Every row comes from one small tree of marks. The marks that hang from a mark follow it in brackets, in the order of their numbers. Every link used is in the known rows. Which tree was each row made from?
Known rows:
Q868(Q969(Q184(Q200 Q472(Q222(Q662))) Q356)): [  0 -14 -17 -11  10 -22  26  13   1   5 -10   2 -19  -8 -30   6   0  -8
  24  43  -5  19 -38  -6  18   4 -25  12  -5  13  30 -14  10  -7 -20  49]
Q200(Q868 Q969): [ -3  -3 -19  -5 -26  16   2  -9  20  -8  -8  -9   6 -10  16 -18  -2 -21
 -11   9  13 -18  27  -4   3  -8  -7   5  14  -5  -3   1  -8   2  12   7]
Q165(Q184 Q200(Q391 Q868 Q969(Q356))): [ -2  -6 -23  -4  -4  -8   9  -8   8 -16   3  19  31 -19  -3 -38  11  -8
   4  38   6 -30  20  -9  -5  -2 -20   7  23  16  10   3 -30  -7  14  26]
Q244(Q969(Q184(Q472(Q165(Q200) Q868)) Q356)): [ 11 -16 -19  -6   8 -11   2  30 -18  -8  25   7 -15  -3 -18  15  14  -2
   4  32   3  20  -5   1   2   4 -25  23  -1 -19  43   3  -8  17 -18  30]
Q868(Q969(Q184(Q200) Q356)): [  1 -17   1  -7   1  -4  28   5  -3   6  -6  17 -21   7  -7 -13   6 -12
  20  38   2  14 -29   9   2   6 -39   2 -13  10  33   1  11   3  -9  17]
Q868(Q969(Q184(Q200(Q391)))): [ -4  -7 -17   0   2  -8  26   5  -3   7  -4  16 -27   8   0  12   1 -19
   9  28  13   1 -22   8   9   6 -36  -1  -4   4  22   9   7 -28   6  16]
Q391(Q200(Q184 Q868) Q472(Q165 Q222)): [ 38  29 -29 -43   3  36 -16   5 -20   1  25 -28   6 -24  -4  15  34   1
 -42  15   5 -46   6 -11  -4   2  -7  -3  12  -8  -1 -10   0 -22  10  12]
Q165(Q472(Q184 Q222 Q662 Q868 Q969(Q356))): [ -2 -17 -40 -24  53  -2   4  17 -12  -1 -36  -5  18 -42  -6 -26  25   1
 -13  38 -40 -10 -33  19  31  -1   8  27   6 -13   9  -4 -17   1   8  33]
Q200(Q184(Q472) Q868(Q969(Q356))): [ -6  -8  21  -4   7  17  16   0   3  -1 -25 -19   6   1  -8 -27   6 -31
   7  26  -5 -16  -7 -15   9   0  10  -1   2  -2  17 -20  -5   0  -3  26]
Q472(Q165 Q184 Q969(Q356)): [ -3 -14 -29 -16  16 -19   4  10 -17  12   1   4  24 -11   5 -28  13  -3
   9  26 -13 -15 -12  18  28 -10 -27  27  -5 -14  46   0  -9  -5   2  28]
Q391(Q184 Q200): [ 15  22  -3 -13 -11  11  -3 -10 -16  -4  30   8  -7  -4   5  15   1  -4
 -22   9   5 -14   1   1 -20   7 -11  12  -5  26 -14  -1  12   2   4   8]
Q244(Q969(Q184(Q200 Q472(Q165)) Q356)): [ 10 -26 -17 -11  -5  -8  13  33 -17   9  26   5 -25   4 -22   3  10  -4
  22  33  -5  26  -8  -2  11   1 -44  30 -10 -13  53   1  27   7 -26  35]
Q184(Q200(Q165) Q472): [  2 -10  -1  26  -1 -31  -6  14   0   4  -8  -9  -5  13 -33  23  -4 -13
  18  -3  19  16  -3 -19  16 -16 -20  13   8  10  21  -9  13   4 -18  20]
Q184(Q200(Q165 Q868)): [  6  -9  -5  14   1   6   2   5   9 -10  -4 -16   1  -1 -14   3  -3 -20
  -1   3  40   2   6  -6   6 -16 -20   1  15   5   9  -4   3   1  -4   7]
Q868(Q969(Q184(Q472(Q165)) Q356)): [ -6 -14  -7  -9   3 -20  20  10  -8  16  10  11 -17  18 -10   1   8 -13
  22  28  -7  10 -32  -3  17  -2 -40   1 -10  -6  48  -5  -6   0 -18  27]
Q200(Q184 Q391 Q868): [ -5   0  -5   5  10  30  15  -5  -8 -13 -13 -13  12 -11   5 -22   3 -33
 -16  18   6 -36  12  -7   3  -3  11  12  17 -16  -8  -3  -8 -37  15   6]
Q200(Q969(Q184 Q356)): [ -2 -16 -21  -3 -24   0  18   1  -3   4   0  21  -6   0   5 -29   4 -18
   8  33 -13  -4   5  -1  -6  -4 -36  32  -4  -3  22   7   1  12  -6  15]
Q244(Q969(Q184)): [  7 -10 -20 -10  -1  20  10  23 -12   5  25   8 -26   3   6  17   0  -3
  -4  20   1   6   7   4  -4  16 -15  17  -9 -16  14  14   8   3  -2  14]
Q868(Q969(Q184 Q356)): [ -4 -11  -1  -8   3  -1  28   3  -6   9   1  18 -18  11   4 -14   6 -12
  12  34  -4   4 -27   5  -2   8 -30  -4 -14   4  28   1  -4   5  -6  13]
Q969(Q184): [  7  -2 -10  -5  -3  17  11   1  -4   1   3  16 -11   7  -4  11   2 -10
   2  14   1   3  -4   2  -2   1 -16  15  -2 -11   9   8  -1   2  -7  10]
Q184(Q200 Q472): [  4  -7   6   6 -11 -19  -4   7   6   1 -17  -4  -5   4 -30  13   3  -4
  21   1   2  20  -3 -10  14  -8  -7  11   2   8  14 -11  25   1 -14  21]
Q200(Q868): [  2   2   1  -8  -6  24   4  -7  12 -12  -7 -10   5  -5   4  -8   3 -12
  -9   2  17  -8  10  -1   0  -4   7  -9  10  -5  -6  -5  -5   0   3   1]
Q969(Q356): [ -3  -9   9  -1  -2  -7  12   0  -8  -2  -1   6   3  -2  -4 -32   7   0
   9  17 -12   4 -10   1  -7  -2 -10   6  -6   7  12  -6   6  10 -10   1]
Q472(Q184(Q200) Q222(Q662) Q969): [  6  -5 -49 -19  27 -16   0  14   2   2 -25 -12  18 -40 -13   6  -3   4
   3  33  -2 -10 -14  14  35  -1   5  37   6   2   8  -4   4 -23   8  52]
Q165(Q184): [  8  -2  -2  -3   7   5   4  -3   3   3   3  16  23   1  -2 -11   4   9
   6   9 -17  -4   1  -3   1   5  -1 -11   4   5  -1  -4  -4   0   3  24]
Q200(Q165 Q391(Q472) Q868(Q969(Q184))): [  5   5 -30  10  -8  11  31   2  -8  -2   8   8 -16  18   8  13   5 -41
 -21  19  37 -41  -7 -21   1   0 -47 -25  10   1  13  -3 -21 -27  10   6]
Q200(Q165(Q184)): [  5  -6 -10  19  17 -10   0   5  -3   6  14   8  20  13  -6   2  -4  -1
   1   2   3  -8   1 -13   3  -5 -15  -9  11   6   6  -3 -16   4  -1  21]
Q391(Q184(Q200) Q472(Q662)): [ 28  -5  -5 -14 -10  17  11   0  -9   0   3   1 -12 -12 -10  -5  -3  -4
 -18  11   0  -8 -19 -14   7   0 -33   8 -10  18  -2  -8  20   2  -1  21]
Q969(Q184(Q200(Q165)) Q356): [  8 -21  -6  14   3  -5  21  12 -14   0   5  15 -11   9 -22 -12   5 -17
  18  30  12  15 -17  -2  -3 -11 -48  28  -2   5  33   2  11  12 -23  17]
Q391(Q184(Q200(Q165) Q472)): [  6  -1  -4  16  -1 -17   0   4  -7   5   2   5  -7  12 -27  13 -14 -22
  16   5  18   6  -8 -16   6 -14 -29  34   5  22  14 -10  14   5 -15  30]
Q472(Q184 Q868): [ 10   0   8   7  14   2 -10  -2  -5 -14 -28  12  21 -12   5  -5   8 -17
 -19  12  -2  -7  -8  16   6  -1  35   0   3  -9  -4  -6  -6   1   8  16]

Write each row's tree:
[ 24  19 -46 -23  15  -2   6  -1  -9  -3  18  -2  -1 -28   3   9  -3  -5
 -30  22  -3 -24 -29  -4   8   7 -22 -12   3   5   3 -18 -17 -19   5  38] : Q391(Q184 Q472(Q165 Q222(Q662) Q868(Q969)))
[  2  -5   3  -9  -4  11  11  -2  19  -6 -15 -11  -9  -6  -2  -3   0 -14
   3  14  26   4  -5   6   8  -2 -10 -20   4   9   9  -4   8  -6   7  10] : Q184(Q200(Q868(Q969)))
[  1 -14  -9 -11  19 -13 -12  12   7  -6  13 -31   1  -9 -25  29   5   1
  -7  -9  25  10 -13 -16  37 -18  -6   0  13 -16  26  -3 -31   1  -8  23] : Q184(Q472(Q165(Q200(Q868)) Q662))
[ 22  12 -29   4 -26 -14   6   9 -24   1  23  -6   2   1   2   5  22   1
 -25  14   4 -29   8 -15 -15   0 -55  -8  -6  23  10 -10   5  12  -1   2] : Q391(Q200(Q165) Q472(Q969(Q356)))
[  0 -22 -26  -6  30  -9 -15  14  -6   3  22 -32   4 -27  -5   6  -4   2
 -18   6   6 -11  -2  -7  34 -13 -19  28   9 -22  27  12 -44  -6  13  18] : Q472(Q165(Q200(Q184 Q969)) Q662)
[  9 -27 -18   5   2   0  20  32 -21   4  26   8 -26   5 -11  -3   2 -11
  10  37  10  16  -4   1  -6   5 -44  28  -8  -2  35   8  19  13 -17  19] : Q244(Q969(Q184(Q200(Q165)) Q356))
[ 15  20 -40 -14  15 -12   4   7 -12  -8  -4  17 -12 -11  -6  27  23  -3
 -17  30  19 -24 -20   1  -7  15 -18  -6   9   4   4   8 -27 -24  16  11] : Q165(Q200(Q391(Q472(Q222 Q868(Q969(Q184))))))
[  2 -26 -29   3   6 -22  18  18 -13   5  10  -2 -20   5 -25  26   4 -16
   4  14   7  17 -29  -7  42 -17 -44  23   2 -23  39   5   9 -31 -16  37] : Q969(Q184(Q200(Q391) Q472(Q165 Q662)))
[ -1 -13  -7 -19  18  25   6   5   6  -5 -35   7  16 -33 -19 -36  16 -10
  19  37 -19 -16   5   9  16  -7 -15  29   8   7  24  -8   0  10   3  22] : Q165(Q472(Q184(Q200(Q868)) Q969(Q356)))
[  9  -8   4  -9  23  21  -2   3  11   1  -8  19  15 -20 -32 -12   8  15
  24  16 -33   1   7  -7   6   2 -15   1  13  16   8  -6   1   6  -1  24] : Q165(Q184(Q200) Q472)
[  9  12 -17 -10 -34  14  -8  -9   8 -12  13 -13   0 -13  15   7   8 -13
 -31   8  17 -23  30  -2 -10  -2  -6  -6  11   9 -14   1   2   3  13   3] : Q391(Q200(Q868 Q969))
[  4  -3   6 -16  -4  16  23 -10   3  -6  -6   7  -8  -7  -2 -33  -4 -22
   9  32  16  -3 -15   6  -6  -1 -27   9  -2  25  12  -9  14   4  -1  21] : Q391(Q184(Q200(Q868(Q969(Q356)))))
[ 10  -2  -7  11  -8   4   7   3  -1 -10 -19  13  -6  11 -12  20   8 -21
  -2  10  -2  15  -7  -2   4  -4  -2  11   4 -19   8  -4   2   6 -15  25] : Q969(Q184(Q472(Q868)))
[  1   5  10  -9  27  27  -5  -2   9 -11  -9 -19   5 -17  -6   5   1 -12
  -5  18  28 -22   5  -4   1   5  13  -1  13   2   6   1 -39   0  19   8] : Q165(Q200(Q184 Q868(Q969)))
[  6 -18 -12 -11  -4  12  21  23 -19   3  24  13 -22   2   2 -11   7  -3
   5  36  -9   9  -1   4 -10  15 -24  21 -13 -10  25   8  14  12 -11  15] : Q244(Q969(Q184 Q356))
[-10 -18 -40   5  -7 -52  18  15 -13   6  -3  -6   3   0 -19 -14  12  -8
  28  24  -6   6 -12   1  31 -18 -61  28   3  -6  50  -6  20 -31 -13  32] : Q184(Q200(Q391) Q472(Q165 Q969(Q356)))
[  4  -5 -33  -7  25 -11  25   6  -4 -13 -10   0  -5 -24  -2  -2   3 -10
 -13  44  -7   7 -39  11   5   9   0  -7   1  -3   5 -10 -14 -10  -7  39] : Q472(Q222(Q662) Q868(Q969(Q184 Q356)))
[ 25   9 -23 -18 -41 -11  -7   3 -16   3  39   0  -2 -12   5  -7  24   6
 -26  16 -11 -29  14 -14 -10  -2 -51  -7  -4  15  21  -8   8   6   0   3] : Q391(Q200(Q969(Q356)) Q472(Q165))
[ -1 -11 -36  -5   8 -24  -8  11 -14   6 -17 -17  17 -17  -7 -31  17 -21
  -1  33 -30 -12  -3  -3  17 -13  -6  44  13 -24  27 -10  -5  -8  -5  41] : Q200(Q184(Q472(Q165 Q222 Q868)) Q969(Q356))
[ -1 -19  -9   2 -24 -18   6   3   5  -1 -11   3  -1 -13  -6 -34   1  -7
  15  26  -6   6   7   2   0  -9 -32  24  -1  14  19   0  21   8  -4  12] : Q184(Q200(Q969(Q356)))
[ -9   7  -7 -14  12  -2  19 -11  -3 -14   7  12  -3 -10  -1 -18   1 -19
   2  33  31 -25 -12   0 -10   6 -20   6   9  26   9   1 -29 -13  13   8] : Q165(Q200(Q391(Q184) Q868(Q969(Q356))))
[  7  -9   4  13  19 -11 -10  11  -7   3 -12   6  10  -2 -16   8  -3 -16
   3  10  19  -4  -8   1  17 -10   1  20   4   9  17  -1   3   0  -1  18] : Q472(Q184(Q200(Q165)))
[ 16  13 -46  -4   8   3  12   3 -10   0   7   6  23   1  -2  -6  18 -14
 -21  18  15 -48   1 -24   1   0 -22 -18  25   5  -6  -9 -13 -33  11  24] : Q200(Q165(Q184) Q391(Q472(Q222)) Q868)
[  3 -11 -50 -43  42 -11 -26  15   1   6   7 -24  16 -39  -3  12  12   2
 -24  20  26 -21 -19   8  48 -12   9  30  19 -19  24  14 -44 -14  19  36] : Q472(Q165(Q200(Q868 Q969)) Q184 Q222 Q662)
[ 32   3 -33  11   0  -8  -6  13 -24 -10   0 -15  14 -13  13  29  20 -11
 -65   8  10 -32  -9  -3  15  -2 -14 -18  -1   1  -5  -7 -10   4  16  22] : Q391(Q200(Q165) Q472(Q184 Q662 Q868 Q969))
[  3  -9 -54  -5  -2 -21  19  11 -19   8  15 -14  -2  -7  12   0  10  -1
 -25   6  -6 -27 -14  -8  32  -6 -53  -6  -1 -18  19   3  -9 -39  13  12] : Q200(Q391(Q472(Q165 Q662 Q969)))
[ 32   8 -18  -3 -26   5  -9   1 -25 -12  17 -10  12 -24   8 -19  28 -11
 -44  26 -22 -37  17  -9 -13  -3 -29  -1   2  -4  12 -13   0   3   7  13] : Q391(Q200(Q184 Q969(Q356)) Q472(Q165 Q868))
[ 11  -4 -20  12  -6  -8  16   3 -15 -16  -7  -3  -1  -9   9  -3  13 -14
 -41   6  -5 -18 -16  -9   9   0  -9 -25   2  -8 -12  -6  -1 -26  10   3] : Q200(Q391(Q472(Q662 Q868)))
[ -2 -26 -24   8  17   3  26  32 -25   2  26  18 -29  -6 -21  -6   6 -14
  14  42  -6   2  -1  -5  -4   6 -52  34   1   1  36   8  11  -4 -13  14] : Q244(Q969(Q184(Q200(Q165(Q472) Q391)) Q356))
[ 26   9 -17 -12 -38  13   2  -7   0   2   0  17  -7 -11  -3 -15  -4 -13
  -4  20  -2 -24  13 -13 -10   0 -43  25  -3  27   2  -5  23   7   6  19] : Q391(Q184(Q200(Q969)) Q472)
[  7 -11   2  10  -9  -4  18   4 -10 -12 -18  20  -2   9 -17 -11  16 -21
   7  27 -14  19 -16  -2  -4  -6 -12  16  -2 -11  20 -11   8  16 -26  27] : Q969(Q184(Q472(Q868)) Q356)
[ 13  -7  -3  -5 -17  21  11   4  10  -8 -19   4 -12   7 -28  17   7 -23
  13  16  18  14   0  -8  11 -10 -18  18   8  -9  18  -5  17   1 -18  30] : Q969(Q184(Q200(Q868) Q472))
[  6   1 -23 -12 -11  22  -5  -3  18 -14  -1   4  -2 -14  -4  10   2 -14
  -4  20  33 -14  24  -3  -3  -5 -18  25  18  -4   9  14 -33  14   9  12] : Q165(Q200(Q868 Q969(Q184)))
[-16 -18 -15  20  49 -12   4  15 -22   2   3   3   3 -12 -13   8  -4 -19
 -13   8  -4 -27 -17 -15  31 -10  -6  15  14   0  10   2 -30 -22   8   7] : Q200(Q165(Q472(Q184 Q662)) Q391)
